Each row comes from the steps of one path. Every step used is in the known rows, and no mark comes twice. Write the path behind each row, first mark first.
Known rows:
gugunel/bufimi: [ 11   9   1  31 -32  12  -3   6  -4 -18   4  -5 -19  -7 -19  12  11  33
  21  11  19   0 -15]
pamog/dafaza/bufimi/meman: [-19  24   4 -11   6 -25  52 -45  29   0  14  -8 -16   4  -2 -26 -10   8
  11 -15  -4  14 -41]
datize/gugunel/bufimi: [  1  -2   6  18 -11  19  15  13   8  -8  22  18 -14  -6  -6 -12   8  20
  10  27  31  -9 -27]
dafaza/pamog/datize: [ 12  26  -3  11  -6  13  42 -15  -2 -31 -11   4  -3  29 -20   9   7  29
 -10 -23  -2  -8  -2]
datize/pamog/bufimi/meman: [ 42 -17   3   7  -2  26  42 -68  -5  -3  26  30 -14  29   6   3  -6  -3
  19  -6 -31   0 -26]
nuda/bufimi/meman: [ 15  -9  19   5  19  13  43 -11  28  -8  11   4 -22  31 -31  -1  -8   4
  28  17   2  26 -18]
dafaza/pamog/datize/gugunel: [  3  13   1  -1  12  20  58 -12  12 -20   6  26   2  31  -4 -14   5  17
 -22  -7   7 -19 -14]
gugunel/bufimi/datize: [ 11  -2  -2  43 -26  14  14   2   2 -40  -8   0 -24   4 -35  33  23  28
  44  -4  16  15  -4]
datize/pamog/dafaza/bufimi/gugunel: [  1  42  13  -6  -6  -4  36 -57  -9  -4  10  22 -14 -10  -3 -12 -11   6
   2 -40   2 -18 -54]
pamog/dafaza/bufimi: [-15  35   8  -1 -15 -10  30 -25  23   8   8 -14  -7 -11  -4 -12  -1   9
   8 -20   6   7 -28]
nuda/bufimi/gugunel: [ 20  13  15   6   2  17  32   2   9 -11  -3  17 -16  23 -45   4 -11  11
  17  -5  22  12 -11]
nuda/bufimi: [ 19   2  19  15   0  30  19  11  22   1   4  -1 -12  17 -33  11   1   2
  25  14  13  19  -5]
pamog/datize: [ 30  19  15  -8  -5   9  18 -17  16 -19   6  -3 -18  23 -11  21  -1  11
   2 -13   9   5  -7]
gugunel/pamog: [ 15   7  -8   0  -6  32  -6   6 -16  15  -4  20 -12   0 -34  15 -10  25
  12 -15  12   7  -9]
datize/gugunel/pamog/dafaza/bufimi: [-24  24  -8 -20  10  16  36 -13  19  44  21  19  -1 -12 -10 -24  -4  -1
   4 -19  21  -4 -40]
dafaza/pamog/datize/gugunel/bufimi/meman: [ -3   4 -14  13  10   2  73 -24   8 -41  19  15 -16  31  -7 -16  12  32
  -5   9  10 -17 -31]
datize/pamog/dafaza/bufimi/nuda: [ -3  25  42  -6 -13   2  18 -67  19  17  30  -1 -17  -5   6   8  26   7
  26 -29  -1 -18 -27]
bufimi/nuda: [ 11  -2  36  -3 -13   6  -1 -17  16  -1  11   6 -22  21 -19  13  18  26
  24  -9   9   1  10]
dafaza/pamog/bufimi: [ 14   2 -25  28 -29  26  46 -21 -13  -5  -5  16  15  28 -18  -6  10  22
   4 -21 -19  -5  15]
dafaza/bufimi: [ -3  17   7  -3   7  -4  23  -8   0  -2  -3   2   6   6 -11   1 -12  14
  16   1  -5  10 -13]
nuda/bufimi/gugunel/pamog: [ 21  11  -5   1   7  38  26   9 -13  11  -7  26 -19  16 -61  17 -15  15
  24 -20  30  13 -11]
nuda/bufimi/gugunel/pamog/datize: [ 33  25  -6 -17  13  34  42  -8  -1  -4   1  13 -26  30 -60  36 -12   7
  19 -32  28  11 -11]

Write each row's path:
[ -1  27 -19 -17  14   4  29  -8 -33   7 -15  28   2   5 -43   6 -27  26
  16 -32   9   7 -18] | dafaza/bufimi/gugunel/pamog
[  9  29  -4   2 -14  33  30  -9  11  21   2  11 -33   2 -54   2  -4  10
  17 -42  42   8 -26] | nuda/bufimi/gugunel/pamog/dafaza
[ 20 -16 -22  -8  -2  52  35 -10   1  40  22  39   1  19 -15  -6  -2  -7
  10 -11  11  -2  -4] | datize/gugunel/pamog/bufimi
[  0  25   2 -13   8 -15  36 -16 -16 -17 -11  18   3  14 -25  -9 -22  22
   8 -16   4   5 -19] | dafaza/bufimi/gugunel
[  7 -14  -8   4  20  40  26  10   6   8  -1  48  -9  17 -34  12   2   4
  21 -16  21  12  -7] | bufimi/datize/gugunel/pamog
[ 19  10  22 -19  16  16  33 -12  32  -8  23  19 -13  25   1  -2  -5  -1
 -11   3  19  -7 -19] | pamog/datize/gugunel
[-13  -5 -12  -8  37  23  47  -1   4  13  -3  39  11  15 -31  13  -3  -2
  29 -12   8  16  -9] | dafaza/bufimi/datize/gugunel/pamog
[  6 -13  15   9  16  21  36  -2  25 -14   1  39  -7  24 -19  -1   4   0
  12   0  15  10 -10] | bufimi/datize/gugunel
[ 30 -13 -30  16 -14  46  35 -21  -5   7  -6  22  -8  26 -45  38  11   0
  44 -41  -5  26  19] | gugunel/pamog/bufimi/datize
[  5 -21 -25  29  -2  36  77 -22   8 -13  -3  42  17  42 -20  -9  26   3
  10 -21 -10   3  15] | dafaza/pamog/bufimi/datize/gugunel
[  2  26  -8   3 -26  28   1 -10   8  26   4   6 -26 -14 -25   1  -2  17
   6 -37  24   2 -25] | gugunel/pamog/dafaza
[ 16 -24   1 -15  -7  43  30 -28  11  44  33  29  -8  30 -20   8  24   0
  29 -21  13  -6  17] | datize/gugunel/pamog/bufimi/nuda
[  2  14 -13  21  -7  18  51  -1   4 -31  13  10  -3  16  -7  -3  24  31
  -8   5  21 -26 -17] | dafaza/pamog/datize/gugunel/bufimi
[ 19  23  28  16 -26  28   0 -41  13   7  20  16 -24 -15   7  -4   6   6
  -2 -22   4 -17 -46] | datize/pamog/dafaza
[-28  14  15 -28   8   8  33 -32  30  47  33  11 -11  -1 -12 -10  19   5
  21 -31  28 -11 -19] | datize/gugunel/pamog/dafaza/bufimi/nuda
[-15  34 -14  -8 -10  10  21 -17   6  32   4  -2  -7 -16 -21  -1  -4  11
  14 -35  12   7 -28] | gugunel/pamog/dafaza/bufimi
[ 17  13  11   5  -4  18  29  -4  22 -20  29   3 -21  10  -2   8  12  12
   5  13  31 -14 -26] | pamog/datize/gugunel/bufimi
[ 15 -11 -31  44 -22  27  62 -27  -6 -26 -18  21   9  41 -33  15  25  16
  23 -37 -22  11  25] | dafaza/pamog/bufimi/datize
[ 14   5  15  17  20  16  34 -38  -7 -18  -4  24   5  12 -12  29   7   1
  36 -15 -20  10 -20] | dafaza/bufimi/datize/pamog
[ 14  40 -17 -32  20   1  45 -27 -24  -6  -7  15  -6  22 -36  25 -22  16
  10 -44  13   4 -18] | dafaza/bufimi/gugunel/pamog/datize
[-23  13  11   1  14  -3  60 -24  45   3  12  14  -3   6  -7 -15  11 -10
  16 -19  13  11 -28] | pamog/dafaza/bufimi/datize/gugunel
[ 30  20  -7 -14  -3  29  11  -9  -2   2   2   6 -21  15 -27  35  -8  14
   9 -26  14   4  -8] | gugunel/pamog/datize
[ -3  21  19  -6  10  -6  44 -71  12   0  23   8 -14  -4  13 -16  -7   2
  13 -13 -18  -2 -60] | datize/pamog/dafaza/bufimi/meman
[ 29 -12 -10  24 -18  24  42 -28  10 -15  -2  11  -4  33 -29  26  16  -3
  36 -26 -10  24  19] | pamog/bufimi/datize
[ 50   7   2   8 -20  31  31 -55 -27  -8  12  42  -8  21 -10   6  -8   5
  11 -28 -10 -14 -21] | datize/pamog/bufimi/gugunel
[ 18  15  10  52 -40  28  11 -39   9 -25  14   5 -37 -17 -12  27  36  15
  34 -27  15  -7 -40] | gugunel/bufimi/datize/pamog/dafaza
